What can hang from each mark:
J572: J352 J668
J668: J609
J609: J628 J668
J729: J582 J628
J589: J609 J628 J668 J729
J628: J589 J609 J729

Known rows, with every way that one mark hangs from another:
J572{J668{J609{J628}}}: [-2.209 -1.166  0.584 -0.406 -3.191  1.717  2.131 -1.042  0.582  1.221
 -0.902  2.926  2.020 -2.930 -0.497  1.659  0.633  1.678 -0.065 -0.389
  0.165  1.737  0.612 -1.635 -1.199  0.318  1.518  0.091 -0.892 -4.424
 -1.670 -2.244 -1.103 -1.501  3.704 -0.388  0.942]
J729{J582 J628{J609{J668}}}: [-1.934 -1.893  1.295  0.928 -2.514 -0.733  0.064 -4.112 -0.411  1.500
 -1.451  4.719  1.249 -0.803 -4.009  2.238 -0.379  1.997  2.397  1.470
  1.091  3.316 -0.701  0.968 -0.648 -0.518  3.228 -0.575  0.998 -2.677
 -2.483 -0.132  0.706 -3.400  3.636 -1.042  2.746]
J729{J582 J628{J589{J668} J609}}: [-1.021 -2.015  1.366  0.330 -1.994 -1.170 -0.424 -3.225 -0.756  1.537
 -1.663  4.231  1.603 -1.384 -4.734  2.683 -0.804  2.449  2.833  0.853
  1.064  2.172 -0.231  0.358 -1.306 -0.587  3.073 -0.129  1.619 -2.969
 -2.087 -0.112  1.335 -3.726  3.645 -0.461  2.987]
J589{J628{J609{J668} J729{J582}}}: [-1.811 -2.285  1.417  0.264 -2.760 -0.978  0.458 -4.349 -2.339  1.614
 -0.758  4.103  0.491 -1.889 -3.156  3.523 -0.533  2.582  2.213  1.868
 -0.731  2.259  0.051  0.903 -1.623  0.299  3.370 -0.424  1.393 -4.186
 -2.035 -0.111  0.766 -2.110  3.795 -1.055  2.204]
J668{J609}: [-1.263 -1.238 -0.542  0.586 -3.931  1.146  1.197 -1.523 -1.380  1.319
 -0.976  2.678  1.899 -1.188  0.587  3.129 -1.070  2.019  0.727  0.513
  0.263  1.277 -0.007 -0.241 -0.272  0.126  1.846 -1.524 -1.124 -2.323
 -2.333 -1.689 -0.786 -2.332  2.989 -0.766  0.476]
J609{J628 J668}: [-2.813 -2.573  1.536  0.649 -3.279  0.232  2.864 -3.741  0.099  2.158
 -0.412  4.214  1.242 -2.311 -2.630  0.479  0.373  1.596  0.055  2.269
 -0.943  1.274  0.180 -1.240 -3.049 -0.848  3.146  0.107 -0.943 -2.963
 -1.947 -1.344  0.522 -1.875  3.777 -0.498  0.677]
J572{J352 J668{J609{J628{J729}}}}: [-2.463 -1.304  0.377 -1.543 -2.091  1.917  0.678  0.311  1.643  1.513
 -2.208  2.393  2.344 -3.458 -0.807  2.370 -0.158  1.209 -0.680 -1.345
 -1.401  0.616 -0.036 -1.699 -0.104  0.480  0.030 -0.782 -0.834 -4.019
 -2.182 -3.703 -1.324  0.187  4.067 -0.376  0.252]
J628{J729}: [-2.790 -3.267 -0.118  0.901 -1.697 -0.618  0.119 -2.671 -1.935  1.723
 -0.739  3.207  1.495 -2.449 -0.356  3.466 -0.605  2.015 -0.008 -0.808
 -1.390  0.562  0.055  0.869 -0.071 -0.104  0.852 -0.980  0.399 -0.844
 -2.486 -1.371  0.304 -2.318  3.618 -0.674  1.520]
J628{J589{J609{J668}} J729{J582}}: [-0.483 -3.144  0.486 -1.096 -1.904 -1.348  0.133 -1.689 -1.266  1.917
 -1.150  2.872  0.596 -2.513 -4.004  2.999 -0.845  2.814  1.628 -0.406
 -1.029 -0.537  1.214 -0.312 -2.474 -0.289  1.900  0.503  1.553 -3.087
 -1.641 -0.676  0.782 -3.165  4.855 -0.363  3.104]
J729{J582 J628}: [-4.057 -1.796  0.784  1.577 -1.824 -0.856 -0.293 -4.208 -1.100  1.364
 -1.402  4.506  2.179 -1.250 -3.332  3.443 -0.303  1.788  2.017 -0.141
  1.085  3.673 -1.074  0.859  1.643 -0.139  2.040 -1.023  1.063 -0.871
 -2.549  0.093  1.203 -3.471  2.948 -0.906  3.009]
J572{J352 J668}: [-2.787 -1.837 -0.142 -0.311 -0.261  1.228  0.602  0.576  1.810  2.085
 -2.408  1.549  2.886 -2.252  0.522  1.378  0.228  1.128 -1.509 -0.614
 -2.445  1.014 -0.313 -0.436 -0.579 -0.208 -0.822  0.277 -1.677 -1.074
 -3.001 -3.995 -2.049  0.211  3.608 -0.581  0.026]
J572{J352 J668{J609{J628{J589}}}}: [-2.112 -1.191  0.291 -1.577 -2.197  1.863  1.066  0.575  1.691  1.628
 -2.394  1.961  2.669 -3.272 -0.865  2.153 -0.105  1.298 -0.469 -0.929
 -1.244  0.342  0.244 -2.162 -0.630  0.287  0.080 -0.506 -1.034 -3.595
 -2.350 -3.922 -1.444  0.037  3.932 -0.182  0.070]
J668{J609{J628}}: [-2.121 -1.133  0.325  0.378 -4.658  1.155  1.727 -2.786 -1.456  1.180
 -0.718  3.627  1.869 -2.145 -0.956  3.241 -0.660  1.639  0.997  0.653
  1.009  1.353  0.221 -1.218 -0.765  0.407  2.585 -2.018 -0.533 -3.401
 -1.839 -1.210  0.343 -2.154  3.181 -0.361  0.353]
J589{J609 J668 J729{J582}}: [-0.257 -0.359  0.473 -0.671 -0.388 -0.309  0.331 -1.857 -0.936  2.241
 -0.273  3.061  0.375 -0.353 -3.823  2.509 -1.752  2.478  1.399  1.095
 -1.742  2.371  0.495  1.840 -4.663  0.295  3.264  0.790 -0.052 -4.523
  0.091  1.223  1.387 -2.406  4.200 -0.653  2.809]
J729{J582 J628{J589 J609{J668}}}: [-1.383 -2.373  1.216  0.315 -2.539 -1.201  0.124 -3.696 -0.606  1.581
 -1.670  4.250  1.330 -1.231 -4.729  2.573 -0.519  2.421  2.922  1.104
  1.118  2.130 -0.076  0.042 -1.065 -0.673  3.017 -0.161  1.603 -2.580
 -2.539 -0.420  0.926 -3.768  3.900 -0.676  3.074]
J628{J589{J609}}: [-0.587 -2.041 -0.530  0.485 -2.347 -0.563  1.425 -1.506 -1.807  2.034
 -1.142  1.514  1.995 -1.259 -2.001  2.549 -0.870  2.202  0.948  1.295
 -0.210 -0.681  1.433 -0.533 -3.884 -0.189  1.602  0.310  0.205 -1.280
 -2.219 -1.560  0.041 -2.596  3.594 -0.072  0.830]
J609{J628{J729} J668}: [-2.862 -3.191  1.627  0.066 -3.097 -0.144  2.125 -3.809 -0.210  2.047
 -0.271  4.575  0.778 -3.260 -3.258  1.239  0.145  1.822  0.154  1.110
 -1.386  0.628  0.256 -1.110 -2.574 -0.623  2.932 -0.159  0.016 -3.643
 -1.644 -1.183  0.986 -1.980  4.287 -0.503  1.393]
J729{J582 J628{J609}}: [-2.522 -1.760  1.018  1.286 -2.276 -0.873 -0.405 -4.331 -1.247  1.261
 -1.501  4.658  1.687 -0.870 -3.534  3.233 -0.423  1.766  2.526  0.869
  1.690  3.438 -0.671  1.141  0.015 -0.100  2.766 -1.217  1.393 -1.862
 -2.582  0.066  1.076 -3.396  3.352 -0.866  2.595]

Rows:
[-1.118 -0.217  1.354 -0.918 -1.037 -0.298  0.860 -2.996 -1.004  2.066
 -0.015  4.056  0.353 -1.348 -5.423  2.679 -1.347  2.102  1.691  1.278
 -1.001  2.479  0.726  0.812 -5.176  0.607  3.993  0.275  0.582 -5.575
  0.551  1.659  2.512 -2.205  4.385 -0.258  2.697]  J589{J609{J628} J668 J729{J582}}
[-2.029 -0.554  0.540 -0.289 -1.762 -0.602  0.798 -3.806 -1.123  1.962
 -0.396  3.530  0.268 -0.284 -5.468  3.346 -1.420  2.212  2.550  1.207
 -0.462  2.817  0.450  1.230 -3.169  0.457  3.309 -0.001  1.176 -4.250
 -0.800  0.915  1.332 -2.974  4.288 -1.047  3.479]  J589{J609{J668} J729{J582 J628}}
[-1.519 -1.892  0.698  1.430 -3.091 -0.186  1.053 -3.673 -0.771  1.760
 -1.006  3.666  1.540 -0.789 -2.985  1.658 -0.766  1.843  1.544  2.272
  0.443  1.573 -0.278  0.778 -2.625 -0.595  3.072 -0.433  0.478 -2.730
 -2.638 -1.503  0.043 -2.777  3.307 -0.938  1.169]  J729{J628{J609{J668}}}
[-1.655 -1.442  1.063  0.338 -1.802 -1.006 -0.188 -2.703 -0.694  1.639
 -1.482  3.837  1.840 -1.412 -5.483  2.635 -0.991  2.415  2.596  0.458
  0.759  1.993 -0.193  0.244 -1.492 -0.283  2.881  0.343  1.530 -3.140
 -1.548  0.192  1.514 -3.697  3.498 -0.505  3.314]  J729{J582 J628{J589{J609 J668}}}
[-1.163 -2.586 -0.068 -0.164 -0.977 -0.790  0.926 -1.693 -1.355  2.336
 -0.801  2.167  1.574 -1.823 -1.575  3.123 -1.252  2.817  0.845  0.149
 -2.287  0.080  0.835 -0.176 -2.611 -0.594  1.549  0.646 -0.115 -1.448
 -1.652 -1.091  0.671 -2.655  3.664 -0.071  1.891]  J628{J589{J668 J729}}
[ 0.311 -2.756  0.725 -1.182 -1.178 -1.202 -0.389 -0.897 -1.117  1.991
 -1.090  2.941  0.802 -2.655 -4.172  2.696 -1.285  2.986  1.427 -0.529
 -1.378 -0.601  0.978  0.164 -3.067 -0.278  2.182  0.917  1.450 -3.909
 -0.944 -0.292  1.267 -3.092  4.654 -0.176  3.099]  J628{J589{J609 J668} J729{J582}}
[ 0.649 -4.126  0.988 -1.305 -2.286 -1.452  0.013 -2.348 -0.974  1.898
 -1.445  3.557  0.091 -2.359 -3.107  2.677 -0.592  2.964  1.913  0.479
 -0.862 -0.424  1.143 -0.231 -2.517 -0.856  2.387  0.148  1.535 -3.178
 -2.337 -1.233  0.369 -3.171  5.203 -0.429  2.708]  J628{J589 J609{J668} J729{J582}}
[-2.347 -2.138  1.057  0.672 -2.577 -1.134  0.012 -4.691 -3.155  1.353
 -0.833  4.033  0.944 -2.037 -2.771  4.530 -0.565  2.371  2.283  1.346
 -0.153  2.384  0.109  1.135 -0.875  0.713  2.930 -1.085  1.809 -3.314
 -2.146  0.101  1.124 -2.102  3.491 -0.857  2.069]  J589{J628{J609 J729{J582}}}
[-2.410 -0.988  0.321 -1.265 -2.146  2.070  1.008  0.368  1.788  1.572
 -2.287  2.197  2.612 -3.006 -0.538  1.971 -0.013  1.103 -0.715 -0.767
 -1.242  0.938 -0.067 -1.724 -0.423  0.369  0.157 -0.697 -1.318 -3.595
 -2.292 -3.756 -1.556  0.228  3.832 -0.386 -0.108]  J572{J352 J668{J609{J628}}}
[-2.201 -1.556  0.423 -0.058 -4.547  0.895  1.230 -2.811 -1.729  1.088
 -0.643  3.915  1.502 -2.866 -1.332  3.780 -0.815  1.798  1.054 -0.150
  0.599  0.936  0.260 -1.111 -0.338  0.590  2.420 -2.188  0.129 -3.923
 -1.647 -1.133  0.661 -2.241  3.536 -0.378  0.854]  J668{J609{J628{J729}}}
[-1.375 -0.792  1.619 -0.390 -1.119 -0.956  0.119 -4.184 -2.269  1.914
 -0.348  4.140  0.275 -1.129 -3.884  4.165 -1.399  2.985  2.795  1.861
 -1.747  3.810 -0.108  1.745 -2.654  0.574  4.111  0.164  1.017 -5.111
 -0.552  1.508  1.904 -2.122  3.639 -0.869  3.001]  J589{J628{J609} J668 J729{J582}}
[-1.402 -2.552  0.222 -0.461 -0.649 -1.074  0.451 -1.875 -1.186  2.231
 -1.000  2.675  1.447 -1.829 -2.101  3.348 -1.087  2.891  1.291 -0.271
 -1.983  0.903  0.623 -0.084 -1.645 -0.575  1.639  0.573  0.159 -1.383
 -1.564 -0.438  1.020 -3.000  3.809 -0.141  2.659]  J628{J589{J668 J729{J582}}}
[-4.195 -2.798  1.355  0.574 -2.391 -0.699  0.704 -4.682 -1.738  1.432
 -0.676  4.944  1.534 -3.423 -2.853  3.598  0.260  1.458  0.806 -0.408
  0.154  1.837  0.132 -0.589 -0.086  0.270  2.152 -1.687  1.095 -1.949
 -1.835 -0.099  2.034 -2.298  3.854 -0.173  1.867]  J609{J628{J729{J582}}}
[-3.020 -2.295  1.268 -0.069 -2.007 -0.748  1.458 -3.835 -1.359  1.895
 -0.642  4.065  1.640 -2.998 -3.588  3.267 -0.270  1.988  1.259  0.383
 -0.574  1.269  0.754 -1.287 -2.109 -0.061  2.604 -0.519  0.669 -2.344
 -1.277 -0.108  2.188 -2.452  3.820  0.270  1.869]  J609{J628{J589{J668 J729{J582}}}}
[ 0.232 -2.922  0.434 -0.915 -2.148 -1.144  1.057 -2.827 -1.167  2.144
 -1.138  2.812  0.366 -1.012 -2.452  3.005 -0.778  2.791  2.161  1.586
 -0.890  0.603  1.355 -0.182 -3.432 -0.719  2.579  0.185  0.613 -2.315
 -2.279 -0.963  0.278 -2.953  4.713 -0.352  2.202]  J628{J589{J729{J582}} J609{J668}}
[-2.858 -2.315  1.105  0.089 -2.225 -0.590  1.778 -3.693 -1.478  1.968
 -0.479  3.696  1.736 -3.045 -3.170  3.085 -0.398  1.991  0.973  0.624
 -0.733  0.671  0.912 -1.354 -2.728 -0.127  2.511 -0.448  0.479 -2.391
 -1.338 -0.563  2.034 -2.250  3.702  0.302  1.306]  J609{J628{J589{J668 J729}}}
[-2.223 -3.921  0.218 -0.313 -1.360 -1.637 -0.541 -2.417 -1.926  1.653
 -1.403  3.239  1.424 -3.147 -2.101  4.400 -0.518  2.677  1.320 -1.792
 -0.922  0.118  0.654 -0.356  0.796 -0.297  0.712 -0.505  1.633 -0.619
 -2.422 -0.871  1.027 -3.275  4.214 -0.214  3.073]  J628{J589 J729{J582}}
[-0.840  0.472  0.820 -0.240 -1.522 -0.320  1.226 -3.015 -2.598  2.185
  0.275  2.712  0.460 -0.803 -5.032  3.483 -2.153  2.800  2.209  2.738
 -2.148  2.096  0.696  1.710 -5.835  1.149  4.306  0.931  0.804 -6.520
  0.399  1.244  1.711 -1.591  3.470 -0.779  2.157]  J589{J609 J628 J668 J729}
[-2.074 -1.732  1.014  0.237 -2.274 -0.757 -0.278 -2.655 -0.609  1.424
 -1.605  4.114  1.970 -1.836 -4.424  3.098 -0.969  2.563  2.618 -0.283
  0.777  2.325 -0.608 -0.197  0.473 -0.419  2.636 -0.196  1.219 -2.860
 -1.866 -0.113  1.289 -3.843  3.289 -0.553  3.294]  J729{J582 J628{J589{J668{J609}}}}
[-4.823 -1.180  0.559  0.582 -1.334 -1.296  0.327 -5.528 -3.490  1.587
 -0.420  3.854  1.131 -1.450 -2.775  6.280 -0.723  2.447  2.697  0.317
 -1.044  4.294 -0.068  1.109  0.930  1.125  2.377 -1.199  1.368 -1.843
 -1.641  1.380  1.846 -2.293  3.102 -0.908  3.276]  J589{J628 J729{J582}}
[-2.194 -1.526  0.367 -1.835 -2.100  1.636  0.688  0.481  1.548  1.552
 -2.345  2.149  2.409 -3.695 -1.094  2.540 -0.199  1.426 -0.420 -1.507
 -1.411  0.042  0.259 -2.142 -0.273  0.393 -0.077 -0.595 -0.556 -3.967
 -2.201 -3.834 -1.224  0.001  4.205 -0.197  0.391]  J572{J352 J668{J609{J628{J589 J729}}}}
[-2.707 -3.115  1.708 -0.342 -2.119 -0.985  0.719 -3.468 -1.200  1.706
 -0.832  4.544  1.430 -3.934 -4.028  3.037 -0.126  2.126  1.061 -0.482
 -0.486  0.489  0.585 -1.371 -1.463 -0.186  2.495 -0.503  1.291 -2.988
 -1.351 -0.312  2.302 -2.630  4.171  0.233  2.243]  J609{J628{J589{J668} J729{J582}}}
[-3.109 -3.192  1.976 -0.190 -2.780 -0.416  1.643 -4.078 -0.056  1.930
 -0.483  5.080  0.612 -3.244 -3.749  1.520  0.335  1.871  0.554  0.690
 -1.082  1.455  0.079 -1.018 -1.634 -0.608  3.016 -0.217  0.290 -3.590
 -1.608 -0.560  1.304 -2.291  4.432 -0.560  2.147]  J609{J628{J729{J582}} J668}
[-3.448 -2.257  0.680  0.961 -1.905 -1.334 -0.237 -3.795 -1.274  1.419
 -1.669  4.013  2.269 -1.792 -4.036  3.832 -0.451  2.202  2.490 -0.472
  1.052  2.521 -0.407 -0.070  1.271 -0.308  1.879 -0.647  1.619 -0.863
 -2.604 -0.195  1.366 -3.828  3.192 -0.514  3.324]  J729{J582 J628{J589}}
[ 0.089 -1.597 -0.121 -0.549 -1.318 -0.635  1.120 -1.180 -1.474  2.326
 -0.600  1.723  1.224 -1.279 -3.015  2.753 -1.692  2.765  1.234  0.994
 -1.742 -0.381  1.427  0.050 -4.991 -0.147  2.268  0.980  0.248 -3.000
 -0.957 -0.706  0.806 -2.530  4.010 -0.061  1.794]  J628{J589{J609 J668 J729}}
[-2.051 -1.322  0.137 -0.327 -4.503  0.663  1.681 -2.949 -1.892  1.274
 -0.721  3.306  1.675 -2.511 -1.650  4.270 -0.957  1.994  1.624  0.122
  0.700  0.788  0.792 -1.720 -0.868  0.533  2.392 -1.902  0.161 -3.455
 -1.636 -1.079  0.800 -2.464  3.510 -0.118  0.964]  J668{J609{J628{J589{J729}}}}
[-0.123 -3.469  1.060 -0.417 -2.127 -0.801 -0.114 -2.932 -0.716  1.786
 -1.078  4.252 -0.037 -1.663 -2.071  2.115 -0.407  2.351  1.193  0.915
 -0.925  1.250  0.244  1.140 -1.968 -0.627  2.596 -0.409  0.694 -3.246
 -2.268 -0.793  0.100 -2.634  4.842 -0.953  2.273]  J628{J609{J668} J729{J582}}
[ 0.026 -0.368  0.072 -0.318 -0.831  0.091  1.034 -1.452 -1.143  2.392
  0.031  2.361  0.601 -0.381 -3.119  2.139 -2.012  2.385  0.802  1.740
 -2.256  1.187  0.771  1.733 -5.946  0.261  3.098  0.861 -0.395 -4.568
 -0.026  0.250  0.914 -1.959  3.965 -0.576  1.660]  J589{J609 J668 J729}
[-1.172 -1.571  1.166 -0.161 -2.972 -0.058  1.769 -3.021 -0.634  1.937
 -0.380  3.742  0.567 -1.801 -4.577  1.285 -0.419  1.749  0.928  1.962
 -0.248  0.759  0.861 -0.244 -4.898  0.091  3.510  0.141  0.427 -4.784
 -0.995 -0.263  0.995 -2.087  4.451 -0.537  1.521]  J589{J609{J628{J729{J582}} J668}}
[-2.343 -1.517  0.531 -2.025 -1.887  1.482  0.348  0.335  1.630  1.471
 -2.504  2.487  2.307 -3.713 -1.497  2.732 -0.092  1.464 -0.112 -1.823
 -1.219  0.598  0.159 -2.020  0.380  0.418  0.024 -0.655 -0.406 -3.889
 -2.140 -3.416 -1.015 -0.229  4.309 -0.234  1.002]  J572{J352 J668{J609{J628{J589 J729{J582}}}}}
[-1.003 -0.986  0.474 -0.968 -1.322  0.269  0.086 -1.797 -0.703  1.821
 -0.537  3.697  0.658 -1.145 -1.682  3.518 -1.731  2.775  1.481 -0.340
 -1.759  2.960 -0.327  0.947 -0.703  0.021  2.752 -0.328 -0.637 -3.971
 -0.525  0.563  0.880 -2.693  3.783 -0.766  2.911]  J589{J668{J609} J729{J582}}
[-3.418 -3.249  0.999  0.260 -2.807 -0.874  1.262 -3.994 -2.084  1.641
 -0.721  3.923  1.777 -3.961 -3.040  3.722 -0.058  1.804  0.826 -0.365
 -0.197 -0.146  0.956 -1.565 -1.413  0.120  1.822 -1.173  1.440 -1.933
 -1.987 -1.083  1.934 -2.368  3.942  0.286  1.394]  J609{J628{J589 J729}}
[-0.744 -1.100  1.216 -0.265 -3.205  0.349  0.500 -1.970 -1.816  1.632
 -0.383  3.631  0.988 -2.541 -2.816  3.032 -1.749  3.073  1.575  1.066
 -1.777  1.356 -0.440  0.544 -1.779  0.412  3.648  0.130  0.330 -6.445
 -0.654 -0.345  0.734 -1.908  3.118 -0.909  1.749]  J589{J628{J729} J668{J609}}
[-1.897 -0.810  0.453  0.713 -2.896 -0.593  0.861 -3.569 -3.352  1.598
 -0.312  2.799  1.063 -1.678 -4.094  3.960 -1.230  2.224  1.899  1.953
 -0.405  1.027  0.776  1.022 -3.751  1.301  3.150 -0.339  1.667 -4.737
 -1.184  0.075  1.095 -1.735  3.424 -0.814  1.532]  J589{J609 J628{J729}}
[-1.716 -1.433  0.211 -0.048 -4.727  0.817  1.765 -2.422 -1.585  1.229
 -0.893  3.277  1.914 -2.519 -1.429  3.502 -0.745  1.918  1.356  0.424
  1.037  0.581  0.673 -1.907 -0.959  0.309  2.476 -1.731 -0.116 -3.391
 -1.892 -1.405  0.486 -2.434  3.368 -0.092  0.560]  J668{J609{J628{J589}}}
